Every row comes from one small tree of marks. The marks that hang from a mark follow it in brackets, in the order of their numbers. Every link used is in the known rows. Which tree was each row made from?
In the rows, zero is written as 128.
Known rows
Q_901[Q_580[Q_618[Q_565 Q_695[Q_304] Q_780] Q_818]]: [135 142 120 100  38 146 141 152 147 118 132 147 111 167 101 202 140 173
 110  99 100   4 134 152]
Q_565[Q_618]: [118 140 136 127 122 103 159 125 144 118 117 135 126 148 135 139 130 141
 112 123 132 151 120 148]
Q_496[Q_695[Q_780]]: [106 138 141  90 150 142 131 118 164 130 111 137 111 140 145 129 114 144
 133 143 119 132 145 127]
Q_496[Q_695[Q_738 Q_780]]: [ 96 137 156  88 168 174 131 113 166 131  84 135  94 133 161 147 108 145
 140 135 114 161 153 142]
Q_695[Q_738 Q_780]: [ 91 136 143  99 169 158 133 122 146 134 100 125  95 127 157 130 107 148
 150 139 136 127 153 150]
Q_618[Q_695[Q_780]]: [116 131 143  73 100 122 149 136 154 136 117 140 107 140 147 121 120 139
 111 135 141 124 157 140]
Q_580[Q_618[Q_695[Q_304]] Q_818]: [163 148 131  87  70 145 151 143 152 122 115 144 124 157 110 134 137 145
 110  94 139 127 115 141]
Q_496[Q_695[Q_738]]: [123 125 159 113 143 177 127 113 149 125  85 136 108 125 148 161 123 126
 128 117 100 187 136 139]
Q_818[Q_580]: [125 123 111 115 134 123 130 131 115 114 144 125 138 135 124 135 124 140
 108 120 147  53 130 124]
Q_580[Q_618[Q_695[Q_304 Q_738] Q_780] Q_818]: [130 130 141  67  94 178 153 134 165 126  92 146  94 168 130 166 132 163
 152  95 107  91 128 174]
Q_818[Q_580[Q_618[Q_695]]]: [145 125 116  83  76 124 161 148 124 107 126 143 143 156 127 138 140 144
  78  92 146  98 121 154]
Q_738[Q_695[Q_304]]: [136 131 142 104 110 174 104 119 147 130  99 131  95 120 131 142 130 125
 118 109 122 135 154 126]
Q_780[Q_580[Q_618[Q_695[Q_304 Q_738]] Q_818]]: [141 128 137  63 121 167 150 144 156 107  98 143 133 155 120 149 115 147
 147  88 142 129 118 164]
Q_618[Q_580[Q_818] Q_695[Q_738]]: [139 139 147 107  95 111 168 137 161 132 115 134 108 148 131 152 125 147
 127 106 102 143 118 134]
Q_818[Q_580[Q_618[Q_565 Q_695[Q_304 Q_738] Q_780]]]: [108 103 140  65  86 220 149 138 130 107 101 150  85 163 146 203 139 163
  99  84  98   9 163 178]
Q_565[Q_618 Q_695[Q_304 Q_738 Q_780[Q_580]]]: [ 87 143 151  56 210 171 143 117 182 122  73 136  85 141 171 132  92 157
 167 119 179 123 165 160]
Q_618[Q_780]: [103 113 121 113 132 129 130 125 139 132 131 132 116 146 135 140 129 145
 157 135  99  64 133 147]
Q_618[Q_565 Q_580 Q_695[Q_304 Q_738] Q_780]: [ 93 109 157  85  93 198 150 128 154 127 100 141  58 154 153 201 131 150
 142 104  54  13 169 153]
Q_618[Q_565[Q_695[Q_304 Q_738]] Q_580[Q_818] Q_780]: [117 131 148 120 145 180 131 123 167 142 116 136  60 148 143 178 123 171
 152 109  83  51 153 125]
Q_818[Q_580[Q_618[Q_565 Q_780]]]: [103 109 107 118 110 146 146 141 112 104 149 143 131 167 129 170 140 172
  97 114 100  11 133 158]
Q_695[Q_738 Q_780[Q_580]]: [ 76 124 134  82 197 149 128 128 148 120 108 126 123 133 151 128  90 148
 175 142 144 107 150 153]
Q_780[Q_580 Q_618[Q_695]]: [116 104 129  88 113  97 127 151 144 106 125 142 136 150 125 135 106 134
 122  97 157 145 126 166]
Q_496[Q_695[Q_304 Q_738 Q_780]]: [ 95 140 158  69 174 215 119 107 171 128  72 131  74 132 158 153 105 144
 156 126 121 103 166 133]
Q_580[Q_618[Q_565 Q_695] Q_818]: [165 134 141 125  43 125 161 156 135 121 140 157 136 157 114 157 147 151
  58 105 112 186 119 143]
Q_818[Q_580[Q_618]]: [128 133 100 109 127 127 145 138 115 104 134 130 150 151 121 127 132 150
 105 103 150  75 109 144]

Which tree is each row?
[ 73 147 126  99 162 103 136 127 179 114 114 130  95 165 141 128  96 167
 143 115 118 101 123 134]
Q_496[Q_695[Q_780[Q_618[Q_580]]]]
[101 141 132  76 106 105 169 136 165 132 124 132 101 153 146 124 116 148
 135 128 117  76 144 130]
Q_618[Q_580 Q_695[Q_780]]
[115 100 139  73 123 119 148 139 162 124 123 146 129 158 131 161 112 154
 162 123 107 108 132 170]
Q_618[Q_695[Q_738] Q_780[Q_580[Q_818]]]
[ 93 126 129  62 161 162 103 125 165 119 103 130 109 133 138 122  96 145
 157 130 146  80 169 136]
Q_738[Q_695[Q_304 Q_780[Q_580]]]
[113 156 152 132 156 137 146 133 166 144 125 136  77 137 154 143 110 175
 116 129 118 145 154 115]
Q_618[Q_565[Q_695[Q_738 Q_780]] Q_580[Q_818]]
[147 142 131 108  79  82 167 143 158 129 142 137 127 156 113 135 130 145
 114 113 108 115 110 118]
Q_618[Q_580[Q_818] Q_695]
[ 90 145 149  53 130 178 155 125 173 132  83 126  63 144 159 148 107 148
 157 111 116  47 163 138]
Q_618[Q_580 Q_695[Q_304 Q_738 Q_780]]
[ 97 164 135  99 194 140 119 129 192 135  98 122  55 149 145 119  87 182
 162  96 164 105 140 134]
Q_565[Q_695[Q_304 Q_738 Q_780[Q_618[Q_580[Q_818]]]]]
[118 135 112  85  61 112 157 145 143 121 113 142 131 160 123 173 140 154
 136 103 111  49 120 174]
Q_901[Q_580[Q_618[Q_695 Q_780]]]
[119 147 140  87  84 140 153 144 169 130 140 139  83 161 126 150 116 167
 109 124 108  34 158 109]
Q_618[Q_565 Q_580[Q_818] Q_695[Q_304 Q_780]]
[115 134 151  91 188 185 111 132 164 132 115 140  91 129 147 146  93 164
 142 128 156 116 177 128]
Q_618[Q_565[Q_695[Q_304 Q_738 Q_780[Q_580[Q_818]]]]]
[111 128 141  75 107 154 155 128 177 134 108 135  77 164 132 170 121 161
 169 105  82  23 135 145]
Q_618[Q_580[Q_818] Q_695[Q_304 Q_738] Q_780]
[ 62 147 143  76 188 178 123 116 188 114  74 121  57 155 154 152  87 166
 172  98 118  66 144 144]
Q_496[Q_695[Q_304 Q_738 Q_780[Q_618[Q_580]]]]
[148 134 142 131  54 101 164 149 147 125 155 146 119 154 118 158 135 150
  81 114  86 119 128 114]
Q_618[Q_565 Q_580[Q_818] Q_695]
[105 114 148  51 123 138 164 130 184 113  99 149 108 179 136 179 110 166
 163 110 118  71 137 181]
Q_565[Q_618[Q_695[Q_304 Q_738] Q_780[Q_580[Q_818]]]]
[110 141 127  60 176 148 118 124 181 113 124 135 131 155 119 126  90 157
 165 138 141  59 137 115]
Q_496[Q_695[Q_304 Q_780[Q_580[Q_818]]]]
[111 100 139  85  79 178 162 144 125 108 114 155 106 165 149 197 142 166
  82  93  94  65 151 185]
Q_818[Q_580[Q_618[Q_565 Q_695[Q_738] Q_780]]]
[ 95 144 116 123 126  56 182 127 176 121 144 134 121 190 121 148 123 182
 155 130  88  49  97 144]
Q_565[Q_618[Q_580[Q_818] Q_780]]
[109 105 154  61 110 198 134 122 156 136  83 138  71 143 151 173 127 137
 160 108  99  60 163 167]
Q_618[Q_695[Q_304 Q_738] Q_780]
[ 94 125 131 121 132  98 102 152 164 109 144 145 119 154 121 141  90 179
  93 123 146 174 150 151]
Q_738[Q_695[Q_780[Q_580[Q_818] Q_618[Q_565]]]]
[127 145 125  93  71 119 159 145 157 124 106 141 122 160 118 187 132 170
 140 100 111  88 112 182]
Q_901[Q_580[Q_618[Q_695[Q_738] Q_780] Q_818]]
[112 140 124  68 151 136 107 132 176 122 122 133 120 142 120 120  94 160
 147 133 152  93 151 129]
Q_738[Q_695[Q_304 Q_780[Q_580[Q_818]]]]
[113 143 126  88 125 160 122 146 163 107 126 145 122 156 119 140 107 176
 112 119 132 114 149 144]
Q_738[Q_695[Q_304 Q_780[Q_580[Q_618[Q_565] Q_818]]]]
[129 121 152  93  72 193 150 141 153 123 103 156  84 166 131 194 139 168
 114  97  85  93 144 172]
Q_580[Q_618[Q_565 Q_695[Q_304 Q_738] Q_780] Q_818]
[145 128 117  64  85 165 150 141 131 106 112 138 122 154 125 145 137 142
  97  80 151  42 133 148]
Q_818[Q_580[Q_618[Q_695[Q_304]]]]
[144 121 128  85  64 186 147 147 118 102 125 148 113 152 126 173 143 145
  62  83 131  45 149 143]
Q_818[Q_580[Q_618[Q_565 Q_695[Q_304]]]]
[132 158 152 110 150 199 132 134 162 136  99 143  74 140 148 142 118 175
 110 109 149 157 158 138]
Q_580[Q_618[Q_565[Q_695[Q_304 Q_738 Q_780]]] Q_818]
[ 85 128 117  66 186 160 115 127 150 115 121 122 123 139 133 116  92 146
 182 139 155  19 154 130]
Q_695[Q_304 Q_780[Q_580]]
[146 151 118 100  56 112 154 149 134 116 112 138 141 141 116 158 140 137
 110  95 139 112 114 154]
Q_901[Q_580[Q_618[Q_695]]]
